Each row was made from one small tree. The marks that hang from a mark follow it in brackets, in the order of their numbers. Every link used is in the known rows. Write each row's tree.
Known rows:
K_232(K_941): [-0.69 -0.58 -1.33  0.60 -0.62  0.93  0.17  0.69  2.82  0.44  1.06 -0.54
 -0.16 -0.17  1.27  1.33  1.32  1.73  0.60 -0.95 -0.13 -0.48]
K_258(K_506(K_77) K_941): [-0.66 -1.00 -1.33  1.14 -0.83  1.38  0.48  0.27  1.97  0.55  1.89 -0.40
 -0.34 -0.20  0.29  4.41  1.90  2.41  0.75  2.55  1.51 -1.15]
K_976(K_72 K_941(K_258(K_506))): [-0.65 -1.60 -1.36  1.37 -0.23  1.76 -0.57  1.23  1.03 -0.14  2.85  0.57
 -0.12 -0.03 -0.35  0.92  2.06  1.42  0.30  1.18  0.73 -0.40]
K_976(K_72 K_941(K_258)): [-0.47 -1.61 -1.27  1.00 -0.25  1.60 -0.35  1.25  0.98 -0.02  2.43  0.50
 -0.06 -0.48 -0.29  0.12  1.96  1.25  0.31  0.23  0.39 -0.10]
K_335(K_258): [-0.23 -0.65 -1.24  0.38 -0.70  1.69  1.37  0.65  0.88  0.25  1.37 -0.77
 -0.09 -0.65  0.89  0.23  1.35  1.69  0.48  1.18  0.17  0.48]
K_77(K_506): [-0.88 -1.45 -1.23  0.63 -1.35  1.59  0.53  0.96  1.07  0.30  1.35 -0.33
 -0.17  0.18  0.60  0.66  1.23  2.39  0.36 -0.37 -0.51 -0.35]
K_72(K_976(K_941(K_232 K_258(K_506)))): [-0.30 -1.08 -1.15  0.40 -0.83  2.11 -0.25  1.15  0.80 -0.70  1.43  0.20
 -0.26 -0.95  0.48 -0.59  2.08  1.80  0.78  1.19 -0.31 -0.99]
K_232(K_941(K_258(K_335 K_506(K_610)))): [-0.56 -0.46 -1.34  0.77 -0.81  1.54 -0.42  0.71  2.49 -0.08  1.07 -0.54
 -0.27  0.71  0.15  1.96  2.58  2.38  0.84  0.78  0.41 -0.90]
K_976(K_941(K_258)): [-0.39 -1.30 -1.09  0.87 -0.45  1.46 -0.04  0.93  0.55 -0.13  1.20  0.01
 -0.35 -0.74  0.22 -0.38  1.98  1.61  0.53  0.66  0.12 -0.38]
K_77(K_506(K_258(K_335) K_610)): [-0.52 -1.31 -1.35  0.26 -1.98  2.60  0.19  0.24  2.06  0.48  2.02 -0.74
 -0.28  0.46 -0.28  1.03  1.92  2.64  0.74 -0.15 -0.43 -1.23]
K_941(K_232 K_258): [ 0.02 -0.81 -0.86 -0.11 -0.53  2.25  0.55  1.18  0.27 -0.70 -0.28 -0.13
 -0.72 -0.55  0.21 -0.19  2.44  1.90  0.57  0.23  0.02  0.77]
K_976(K_72 K_941(K_232 K_258(K_335))): [-0.19 -1.61 -1.19  0.72 -0.88  1.99 -0.42  1.54  1.21 -0.75  1.86  0.85
 -0.07 -0.33 -0.57  0.87  2.67  1.43  0.28  1.10  0.33  0.09]
K_610(K_506(K_77 K_258)): [-0.54 -0.62 -1.41  0.15 -0.55  2.75  0.34  0.29  1.51  0.55  2.35 -0.76
 -0.31 -0.82  0.46  1.76  1.43  1.12  0.81 -1.71  0.78 -0.79]
K_77(K_506(K_258)): [-0.78 -1.30 -1.28  0.39 -1.56  2.10  0.59  0.55  1.48  0.45  1.78 -0.48
 -0.15 -0.15  0.36  0.85  1.20  2.39  0.57 -0.33 -0.49 -0.92]
K_72(K_976(K_941(K_232 K_258))): [-0.16 -1.06 -1.07  0.12 -0.88  2.00 -0.08  1.18  0.76 -0.58  1.08  0.13
 -0.22 -1.25  0.52 -1.16  1.96  1.69  0.76  0.55 -0.63 -0.73]
K_258(K_335): [-0.67 -0.97 -1.38  0.75 -1.26  1.41  0.59  0.62  1.44  0.62  0.30 -0.21
  0.07  0.15  0.82  1.94  1.94  2.27  0.61  1.15 -0.01  0.57]
K_506(K_258 K_610): [-0.12 -0.80 -1.34 -0.01 -0.85  2.82  0.42 -0.31  2.29  0.90  1.78 -1.13
 -0.73 -0.30  0.25  0.09  1.72  1.70  0.95 -1.16  0.07 -0.74]
K_941(K_232 K_258(K_506)): [-0.20 -0.82 -0.98  0.35 -0.51  2.45  0.37  1.18  0.27 -0.87  0.23 -0.04
 -0.81 -0.02  0.16  0.70  2.60  2.12  0.58  1.28  0.50  0.39]
K_610(K_506(K_77 K_258(K_941))): [-0.52 -0.76 -1.37  0.44 -0.70  2.41  0.30  0.20  1.62  0.54  2.16 -0.54
 -0.24 -0.96  0.10  3.00  1.70  1.42  0.89 -0.77  1.02 -1.33]
K_941(K_258): [-0.40 -0.79 -1.10  0.39 -0.28  1.70  0.54  0.82  0.21  0.17  0.13 -0.39
 -0.39 -0.37  0.37 -0.11  2.00  2.11  0.67  0.26  0.10  0.56]

Write each row's tree:
[-0.29 -1.19 -1.19  0.23 -1.03  1.88  0.03  1.01  1.40 -0.26  1.41  0.09
 -0.19 -1.16  0.96 -0.71  1.56  1.51  0.68  0.10 -0.68 -0.83]
K_72(K_976(K_941(K_232)))
[-0.12 -0.95 -1.40  0.44 -1.58  2.35  0.22 -0.37  2.67  0.86  1.28 -0.65
 -0.34 -0.10 -0.42  2.75  2.52  2.45  1.11  1.15  0.44 -1.21]
K_506(K_258(K_335 K_941) K_610)
[-0.40 -0.82 -1.39  0.48 -0.55  2.49  0.23  0.03  2.20  0.59  2.66 -1.16
 -0.83  0.29  0.43  1.81  1.86  1.89  0.74  0.26  1.11 -0.74]
K_258(K_506(K_77 K_610))
[-0.66 -0.82 -1.31  0.97 -0.85  1.82  0.20  0.89  0.47 -0.03  0.34 -0.14
 -0.13  0.48  0.09  1.83  2.64  2.65  0.72  2.48  0.60  0.27]
K_941(K_258(K_335 K_506))
[-0.71 -1.02 -1.45  1.32 -1.50  1.32  0.32  0.32  2.18  0.49  1.50 -0.18
  0.05  0.27 -0.05  5.67  2.53  2.90  0.82  3.94  1.53 -0.97]
K_258(K_335 K_506(K_77) K_941)
[ 0.08 -0.86 -1.16  0.68 -0.99  2.29  0.79  0.51  1.40 -0.40  1.80 -0.54
 -0.58 -0.18 -0.15  2.19  2.38  2.12  0.65  2.81  1.01 -0.72]
K_335(K_258(K_506(K_610) K_941(K_232)))
[-0.55 -0.75 -1.44  0.52 -1.12  2.36  0.19  0.25  1.83  0.54  1.91 -0.39
  0.01 -0.68 -0.06  3.83  2.08  1.72  0.94  0.19  1.04 -1.24]
K_610(K_506(K_77 K_258(K_335 K_941)))
[-0.27 -1.45 -1.21  0.31 -2.25  2.56  0.14  0.35  2.15  0.02  1.60 -0.36
 -0.37  0.24 -0.71  2.23  2.40  2.84  0.77  0.84 -0.15 -1.60]
K_77(K_506(K_258(K_335 K_941(K_232)) K_610))
[-0.23 -1.22 -1.18  0.96 -0.95  2.17  0.02  0.42  1.92 -0.18  1.18 -0.18
 -0.92  0.33 -0.15  3.10  2.67  2.33  0.72  1.68  1.10 -1.01]
K_258(K_506(K_610) K_941(K_232))
[-0.60 -0.35 -1.34  0.64 -0.85  1.33 -0.13  0.79  2.56 -0.09  1.31 -0.53
 -0.04  0.23  0.33  2.76  2.33  2.33  0.81  1.21  0.65 -0.89]
K_232(K_941(K_258(K_335 K_506(K_77))))
[ 0.38 -0.71 -1.23 -0.37 -1.76  2.98  0.43 -0.43  3.29  0.37  2.04 -0.99
 -0.61 -0.63 -0.73  3.36  2.76  2.22  1.15  1.02  0.95 -1.58]
K_506(K_77 K_258(K_335 K_941(K_232)) K_610)
[-0.34 -0.75 -1.34  0.29 -1.24  2.65  0.17  0.44  1.82  0.07  1.64 -0.27
 -0.15 -0.75 -0.15  3.80  2.31  1.66  0.90  0.10  1.03 -1.14]
K_610(K_506(K_77 K_258(K_335 K_941(K_232))))
[ 0.02 -0.96 -1.15 -0.03 -0.85  2.63 -0.38  0.82  1.43 -0.61  2.26 -0.33
 -0.53 -0.95  0.11 -0.55  2.27  1.71  0.91  0.65  0.03 -1.46]
K_72(K_976(K_941(K_232 K_258(K_506(K_77 K_610)))))
[-0.48 -1.31 -1.28  0.17 -1.52  2.65  0.29  0.22  1.89  0.49  2.28 -0.89
 -0.52  0.18 -0.10  0.23  1.53  2.33  0.68 -1.03 -0.43 -1.27]
K_77(K_506(K_258 K_610))
[-0.21 -1.52 -1.26  0.85 -0.87  2.29 -0.53  1.41  1.53 -0.83  2.84  0.67
 -0.18 -0.12 -0.72  2.08  2.79  1.47  0.34  1.97  1.01 -0.40]
K_976(K_72 K_941(K_232 K_258(K_335 K_506(K_77))))
[-0.50 -1.45 -1.31  0.54 -2.12  2.28  0.11  0.17  2.16  0.48  1.81 -0.48
 -0.19  0.33 -0.64  2.28  2.18  2.92  0.82  0.89 -0.13 -1.70]
K_77(K_506(K_258(K_335 K_941) K_610))
[-0.57 -0.62 -1.49  0.27 -0.95  2.73  0.27  0.33  1.66  0.55  2.07 -0.60
 -0.08 -0.49  0.27  2.56  1.82  1.44  0.85 -0.81  0.77 -0.74]
K_610(K_506(K_77 K_258(K_335)))
[-0.24 -0.67 -1.20  0.32 -0.32  2.50  0.19  0.38  1.04  0.09  1.71 -0.98
 -0.78  0.13 -0.17  0.82  2.40  2.11  0.83  0.67  1.01 -0.40]
K_941(K_258(K_506(K_77 K_610)))
[-0.42 -0.34 -1.34  0.51 -0.84  1.69 -0.33  0.56  2.84 -0.05  1.65 -0.80
 -0.29  0.45  0.09  2.34  2.54  2.28  0.90  0.73  0.66 -1.10]
K_232(K_941(K_258(K_335 K_506(K_77 K_610))))
